Each row was made from one path, in order. Every step used is in the known rows, and no mark comes twice. Write each row's path.
In the rows, 128 means zero.
Known rows
nutop, nidu: [132 140 124  89 153 112 123 112 140  89 126 125 146 117 125 133 150 107
 112 127 134]
vazet, vedu, zatob, nidu, natom: [125 154 145 107 133 137 222 164 182 176 106 153 188  70  55 130 198 113
 123 119 137]
morep, vazet, mulag: [169 182  99 165 130 134 132 119 113 109 173 177 132 127  79 135 144 115
 137 115 140]
vonub, vazet, nidu, zatob: [133 156 130  63 122 113 144 183 148 143 120  91 173 111  70 115 176 135
 108 133 132]
nidu, natom: [147  98  99 122 146 163 155 158 145 147 124 128 169 135 121 156 152 134
 116 106 131]
vedu, zatob, nidu: [104 191 163 113 117 113 176 149 173 159 129 145 128  80  95  96 146 118
 122 140 135]
natom, nidu: [131 132 130 101 130 105  75 154 116 104 154 114 120  89 140 109 142 109
 116 110 142]
morep, vazet: [142 125 109 144 128 151 120 125 104 127 133 154 139 132 108 154 138 112
 139 112 132]
morep, zatob: [171 129 113 137 118 133 173 133 114 127 132 141  92 115 131 132 131 108
 119 118 136]
nutop, nidu, zatob: [151 163 115  54 140 104 143 140 156 138 118  98 170  93 104 138 160 104
  98 124 117]
nutop, vedu, zatob: [108 122 119 124  98 144 158  94 138 128 107 139 123  89 111 118 166 134
 108 152 123]
nidu, natom, vedu, zatob: [139  81 127 137  84 154 122 138 131 149 147 179 152  94  94 126 181 138
  96 120 127]
nutop, vedu: [121  90 128 113 113 137 135 108 121 104  99 119 143  99 152 138 136 124
 121 148 122]
vazet, mulag: [157 185 114 151 130 113 138 121 133 109 166 155 121 126  97 111 133 131
 127 133 136]
vazet, nidu, natom: [140  99 105 111 141 165 163 160 142 115 119 107 176 126 108 123 161 115
 119  81 141]
natom, morep, vazet, vedu, zatob, nidu: [106 200 192 138  98 113 168 150 133 153 110 166 161  40  22 114 180  89
 148 117 126]
nutop, vedu, zatob, nidu: [ 97 161 163 102 104 121 181 133 169 141 107 138 137  59 112 103 152 116
 119 156 130]
nutop, vedu, zatob, nidu, natom, morep: [109 137 169 121 107 147 156 184 151 144 102 129 183  52  90 129 161 116
 110 114 112]
nidu, zatob: [147 155 120  86 116 120 149 154 145 172 120 100 156 103 106 134 141 124
 110 123 111]
vedu, zatob, nidu, natom, morep: [115 165 169 130 117 141 152 198 156 162 122 134 174  72  70 123 157 118
 115 101 116]
zatob, nidu, natom: [136 130 138 102 148 143 176 189 173 158 119 128 181 102 123 142 146 117
 123 112 136]
vonub, vazet, vedu, zatob, nidu, natom: [118 154 150  96 139 130 209 189 190 178 110 160 196  86  38 143 223 140
 119 150 145]
vedu, nutop, nidu, zatob: [157 180 119  18 124 126 150 149 149 121 145  84 147 142  71 138 156  96
  98 131 124]

Write each row's path
[149 111 154  55 100 125  81 122 109  58 172 139 128 144  97 128 147  93
 109 139 138] : natom, vedu, nutop, nidu
[161 143 146 157 103 128 138 156  91 119 128 134 100  94 111 127 124 102
 123 102 119] : natom, morep, zatob
[112 145 190 117  80 106 128 149 148 148 148 175 133  58 102  92 147 116
 118 142 132] : natom, vedu, zatob, nidu
[149 119 137 125 139 140 138 140 101 109  99 156 212  75  37 174 204  79
 137  85 122] : nutop, nidu, natom, morep, vazet, vedu
[123 142 174 125 129 136 133 208 143 146 119 120 185  80  98 136 135 111
 123  96 117] : zatob, nidu, natom, morep
[112 129 140 103 134 120 124 158 131  95 126 117 148 136  91 107 167 139
 126 139 152] : vonub, vazet, nidu
[185 138 123  92 121 162 164 179 109  89 146 118 124 136  73 153 155  82
 102  89 132] : vedu, nutop, nidu, natom, morep, zatob
[150 157 121  62 119  99 101 178 134 151 143  89 146  70 117 117 153 106
  99 106 124] : natom, nidu, zatob
[125 155 133 108 136 150 197 177 188 174 126 143 167  92  91 127 168 126
 110 117 135] : vedu, zatob, nidu, natom
[169 116 127 143 114 157 171 182 101 110 121 118 138  92  92 123 151  91
 114  63 130] : vazet, nidu, natom, morep, zatob
[133 127 117 130 121 152 130 123 102  94 128 128 146 120  94 114 145  92
 141  87 146] : morep, vazet, nidu
[139 136 152 142 127 159 123 199 119 145 125 146 191  90  82 159 144  98
 136  82 122] : zatob, nidu, natom, morep, vazet
[153  99 170  68  86 156 122 190 130 117 174 144 150 137  94 133 135 105
 117 127 142] : zatob, nidu, natom, vedu, nutop
[159 190 147  41 108 127 139 153 108 115 126 106 179 102   4 157 186  67
 119 108 114] : natom, morep, vazet, vedu, nutop, nidu, zatob
[103 191 180 111 112 101 204 135 169 160 110 156 147  55  52 100 180 106
 138 143 137] : vazet, vedu, zatob, nidu
[123 132 145 136 105 170 148 173 127 141 107 154 188  58  72 155 171 102
 121 101 118] : nutop, vedu, zatob, nidu, natom, morep, vazet
[124 104 151 141  71 125 103 113 117 134 153 179 118  89  99 105 160 135
 107 138 124] : natom, vedu, zatob
[144  80 117 141  81 173 124 134 112 124 150 181 164  89  70 119 194 111
 107  87 138] : morep, vazet, nidu, natom, vedu, zatob
[136 152 150  82 104 138 164 123 113 106 136 121 121 156  43 132 157 101
 146 141 139] : vazet, vedu, nutop
[119 126 131  98 125 156 202 164 183 158 104 137 178  73 107 134 174 122
 104 132 131] : nutop, vedu, zatob, nidu, natom
[177  70 159 116  94 135 147 188 129 141 148 174 160  67 135 137 148 100
 108 107 137] : morep, zatob, nidu, natom, vedu
[158 122  99  52 153 167 155 153 150  94 147 111 162 170  88 159 167 105
 103 115 144] : vedu, nutop, nidu, natom
